What can hang from each mark
K294: K483
K842: K483 K559 K574 K812
K812: K842
K574: K294 K842
K712: K559
K559: K712 K842
K483: K294

Each row was made from one small tree. The marks that hang from a mark follow it in brackets, in the order of their numbers. Every link used is in the known rows. Write each row's tree.
Known rows
K574[K294]: [  0.6  -7.6   8.7  10.5 -20.9 -17.1  -2.3  -0.8   9.6  -7.8 -33.7  -2.4
  25.2  20.5  13.7  26.5   3.6   1.1   0.7   0.0  -3.6   8.2]
K574[K842]: [ -0.7  -1.6  -6.9  -4.1  26.7  -1.5  11.4 -13.0  -7.0  15.3 -19.3 -10.9
  -6.9  22.4  25.9  19.7  -3.3   6.2  21.1  17.8  -6.7 -26.7]
K559[K712 K842[K574 K812]]: [-19.8 -11.9   2.0 -16.6  56.5   5.7 -20.1  -9.7 -22.6  26.2   8.7 -21.9
  14.6  20.3   0.5  32.2 -19.7  16.3 -25.3  -3.3  -1.4 -32.4]
K712[K559]: [ -0.5  -0.3 -11.6  -6.1  -0.6  26.8  -6.6   6.0  11.0   0.3   8.4  -9.0
  19.1 -15.1  -9.4 -12.7  -0.2  -1.1  17.4 -26.1 -15.9   4.6]
K812[K842]: [  3.5  -3.2   5.2 -11.4   8.1 -39.5  13.8  -2.6 -15.9  -8.6   6.7   8.1
  -4.6  -5.1  11.4  -3.2  -7.9 -13.3   5.3  -3.4  -1.9 -23.4]
K483[K294]: [  3.1 -10.4  16.4   6.2  -1.2   7.0  -2.1  -0.5  10.4   3.0  -1.3 -16.2
   0.4 -13.4 -10.5  15.5  15.7  -6.8  -0.2  -4.3  13.5  19.9]
K574[K294[K483] K842[K812]]: [ -6.9 -18.0  33.8  -5.1  17.2 -38.3 -25.1 -28.9  -9.0  16.3 -45.7 -42.5
 -17.8  55.7  17.3  80.2   3.4   3.3  30.5  14.1  -9.3  -1.3]
K712[K559[K842[K483[K294] K574]]]: [-30.1 -29.8 -15.2 -27.7  40.9  13.1   4.9  17.7  22.8  31.2   8.0 -18.2
  30.5   4.5 -13.2  37.7  13.6  18.9  48.4 -16.3  22.7 -13.6]
K842[K812]: [ -2.5   1.1  12.9  -4.9  11.3 -14.3 -25.1 -14.8  -8.2  12.9  16.9 -17.4
  -5.1   8.0 -18.5  27.0 -13.8  -4.5  -2.1 -17.7   5.0   5.1]
K842[K483 K559[K712] K574]: [ 22.5 -20.7  -9.9 -37.1  23.9   8.7  15.2  17.2  17.5  21.5  14.8  36.6
   5.0  -1.3  17.4 -13.4   8.7   4.1 -19.3  21.0  15.4 -16.4]
K842[K559 K574]: [ 19.1 -14.7 -32.6  -5.2  -9.0   4.4  17.9   8.7  14.9   9.6 -12.9  40.5
  -1.6  17.4   6.3   3.3  -9.7  21.6 -12.1   5.7  20.8 -21.9]
K712[K559[K842[K574]]]: [-28.5 -13.4 -35.7  -7.6  31.7  24.7   5.8   9.2   3.2  16.4 -11.1  -1.8
  31.0  18.1  -1.8  15.4 -14.3  32.9  24.8 -18.6  -3.6 -34.2]
K712[K559[K842[K812]]]: [-38.5  -4.5 -13.3  -7.0  46.1  12.8 -31.6  -3.3  -7.9  21.2   8.3 -30.2
  29.9   4.1 -25.8  30.8 -24.8  14.8  11.4 -40.5  -6.8 -14.8]
K842[K483[K294] K559 K574]: [ 19.6 -29.4 -10.8 -22.9   4.7  -9.2  16.5  15.0  36.9  26.4   2.1  26.3
  -2.1   1.3  -6.4  25.2  17.7   8.6  11.3   6.8  45.3   0.1]
K294[K483]: [ -6.0  -9.8  16.4  -2.1  -3.0  -3.7  -6.1  -1.0  -4.3  -7.0 -11.0  -9.8
 -32.9   1.9  -5.2  11.2  14.9  -1.2   9.9  16.1  -3.8  12.6]
K812[K842[K483[K294] K559 K574]]: [ 22.0 -34.0  -4.6 -32.2  13.7 -48.5  30.1  12.0  21.7  16.2  10.4  36.6
 -10.2  -4.9   4.2  24.5   9.9  -5.2  17.6   2.6  44.2 -23.7]
K842[K483 K559]: [ 10.9 -12.4 -15.8 -22.0  11.1 -11.7   9.2  16.3  26.8  14.8   6.1  33.3
   0.0  -9.9  -3.6   2.1   6.8   2.4   2.5  11.1  25.1  -2.5]
K842[K483[K294] K559[K712] K812]: [ 12.2 -22.0  30.6 -30.9  37.1   2.1 -24.9   4.2  18.8  28.9  36.7  -9.9
   5.7 -26.7 -15.4  18.1  12.3 -20.4 -32.4  -6.6  24.5  23.1]

Write each row's tree
[  2.8 -19.9  16.7 -26.2   6.8 -52.2 -18.9 -10.2  11.7  28.0   3.5  -6.5
  17.9  49.8   2.8  70.7   4.7   4.2  35.2  -5.1  22.5  -3.9]  K842[K483 K574[K294] K812]
[ 16.1 -26.3   5.0 -26.5  18.7 -44.6  16.7  12.7  21.6  10.7  11.5  26.1
  -7.8 -24.8  -1.3  13.9  11.8 -16.5   7.6  -1.1  34.2  -3.7]  K812[K842[K483[K294] K559]]
[ 26.7 -24.9  -7.7 -48.4  33.7 -28.8  27.0  13.9   4.4  14.6  21.2  42.5
  -3.5 -10.4  30.6 -16.3   0.2 -11.8 -15.1  17.7  13.1 -43.0]  K812[K842[K483 K559[K712] K574]]
[  7.5 -26.7  16.1  -1.7 -25.0 -21.2   2.5  -4.1   5.3  -4.2 -47.1  -1.4
 -12.2  46.5  15.3  46.4  17.3  14.2  23.0  20.9   4.7   3.2]  K842[K574[K294[K483]]]
[ 18.5 -20.3   0.3 -43.3  37.3  -7.4 -11.6   2.8   8.8  35.3  32.5  15.4
   0.7   6.7   2.3  11.3  -2.1  -1.9 -20.8   4.9  21.5 -13.8]  K842[K483 K559[K712] K574 K812]
[ 21.5 -31.3 -12.8 -29.3  -3.6 -69.2  28.2  11.4  19.9   6.7 -20.8  49.9
  15.6  31.9  27.4  34.3  -0.3   3.1  18.4  11.0  26.3 -33.3]  K812[K842[K483 K559 K574[K294]]]
[-28.0  -3.5  14.1  -8.9  60.0   7.8 -29.3  -7.7 -23.8  18.6  11.7 -32.9
  19.8   0.5  -3.2  20.7 -18.7   3.9 -36.1  -6.9  -7.0 -16.3]  K559[K712 K842[K812]]
[-24.1 -19.3  -6.0 -36.7  58.1   4.1  12.4  12.9  -6.0  29.5   9.6  -1.1
  20.6  13.9  18.9  11.2   4.9  15.3  -1.1  22.3   8.3 -32.6]  K559[K712 K842[K483 K574]]
[ 22.5 -36.3  -1.2  -7.2 -21.4 -53.1  21.2   1.3   6.1  -9.1 -52.6  41.2
 -18.9  37.0  25.8  36.7   3.3  11.7   5.0  17.3  11.8 -23.3]  K812[K842[K559 K574[K294[K483]]]]
[ 20.0 -16.9  -4.8  -0.2  20.1  10.3   9.6  -4.2   9.7  10.0 -47.9   9.6
  27.6  24.8  52.9  10.1   0.2   8.2 -31.6  28.8 -13.4 -20.0]  K574[K294 K842[K559[K712]]]
[ 11.9 -21.7   0.4 -15.0   7.7  -7.2   5.6  16.7  36.9  17.9   4.4  15.3
   2.3 -16.3 -12.5  15.9  22.4  -2.2   2.7   4.4  38.6  17.7]  K842[K483[K294] K559]
[ -6.1 -15.1  34.8 -24.8  24.8 -28.8 -26.1  -5.7  12.2  28.8  37.2 -33.1
  -4.2  -6.1 -29.4  48.6  13.3 -19.1  25.8 -16.4  30.5  24.5]  K842[K483[K294] K812]
[ -6.4  -5.3  11.5 -35.9  54.6 -34.5 -13.0 -19.1  -5.0  43.8  17.2 -31.2
 -14.5  29.3   9.2  51.6  -4.9  -4.9  41.7   6.8   9.3 -18.2]  K574[K842[K483 K812]]
[ 24.0 -14.3  -4.9 -18.3  23.3  10.9 -14.8  -4.7  -1.4  23.1  11.8  15.6
   0.1   6.9   3.1   3.1 -15.1   6.0 -47.5  -4.2   6.5 -16.3]  K842[K559[K712] K574 K812]
[ 11.3 -12.1   4.6 -41.0  67.7  -6.2 -10.5  -8.3   2.1  43.2  15.8  -8.7
  -1.5   8.9  21.1  20.1  -4.9  -7.7 -11.0  15.1   4.8 -23.2]  K574[K842[K483 K559[K712] K812]]
[ 28.4 -15.4 -17.7 -11.9  10.3  26.8  12.4   8.8   6.8   8.0  -3.5  33.2
   5.0  -1.0  20.4 -22.4  -3.0   9.6 -43.3  14.5   1.4 -22.8]  K842[K559[K712] K574]
[  2.8 -20.1  28.5 -25.8  20.6 -52.2  13.4   4.8   7.0   7.6  24.6  -3.8
 -10.1 -18.5   1.4  21.4  19.2 -27.2  30.6  -3.2  24.9  -4.6]  K812[K842[K483[K294]]]
[ 18.5 -14.8   4.7 -41.2  36.3 -26.0  15.5  15.0   3.1   4.9  22.4  31.0
   1.4 -27.4  23.9 -26.8   3.2 -22.6 -25.8  13.8   4.4 -22.4]  K812[K842[K483 K559[K712]]]
[ 20.5  -6.5 -13.7 -12.0  37.4  27.3  13.3  -3.6  -0.5  17.8 -18.4  10.0
   1.6   3.0  37.6 -13.5  -4.7   5.2 -33.0  24.9 -11.0 -29.5]  K574[K842[K559[K712]]]
[-31.2 -20.5  36.4 -29.4  71.6  -3.6 -27.8   2.0  -2.6  34.8  31.5 -47.3
  17.9 -12.9 -15.9  43.8  10.1  -9.6 -14.0  -4.7  19.4   7.3]  K559[K712 K842[K483[K294] K812]]
[ 20.8 -25.6  19.3 -35.4  33.4 -22.0  13.9  16.4  13.1   8.0  24.6  17.4
   2.2 -42.0  14.8 -11.2  17.1 -29.0 -26.0   7.5  20.4  -2.7]  K812[K842[K483[K294] K559[K712]]]
[-37.1 -10.8 -21.6 -24.8  49.0   7.4  -2.7  19.2  13.4  22.0  13.5 -10.0
  34.5  -5.8 -10.3  14.2   2.3  12.0  39.0 -15.4   0.6 -15.0]  K712[K559[K842[K483]]]
[ 16.5 -29.2   3.0 -30.6  17.6 -22.1 -11.4   1.5  26.7  39.2  20.0  10.0
  -6.4  12.3 -23.5  51.6   5.5   3.2   9.4  -8.8  49.1   1.9]  K842[K483[K294] K559 K574 K812]
[-31.6 -17.1  -7.8 -31.8  53.7 -33.5  -9.8  -1.0  -5.4  41.9  18.4  -8.8
   6.8  36.8 -12.3  64.1 -13.3  22.0  31.0  -2.8  29.6 -32.1]  K559[K842[K483 K574 K812]]
[ 24.0 -17.2 -29.6 -15.7   2.6 -34.6  28.4   3.6   0.6   3.1 -12.9  51.5
  -9.0   9.2  17.3  -0.6 -16.6   8.6  -6.9   0.9  15.8 -46.3]  K812[K842[K559 K574]]
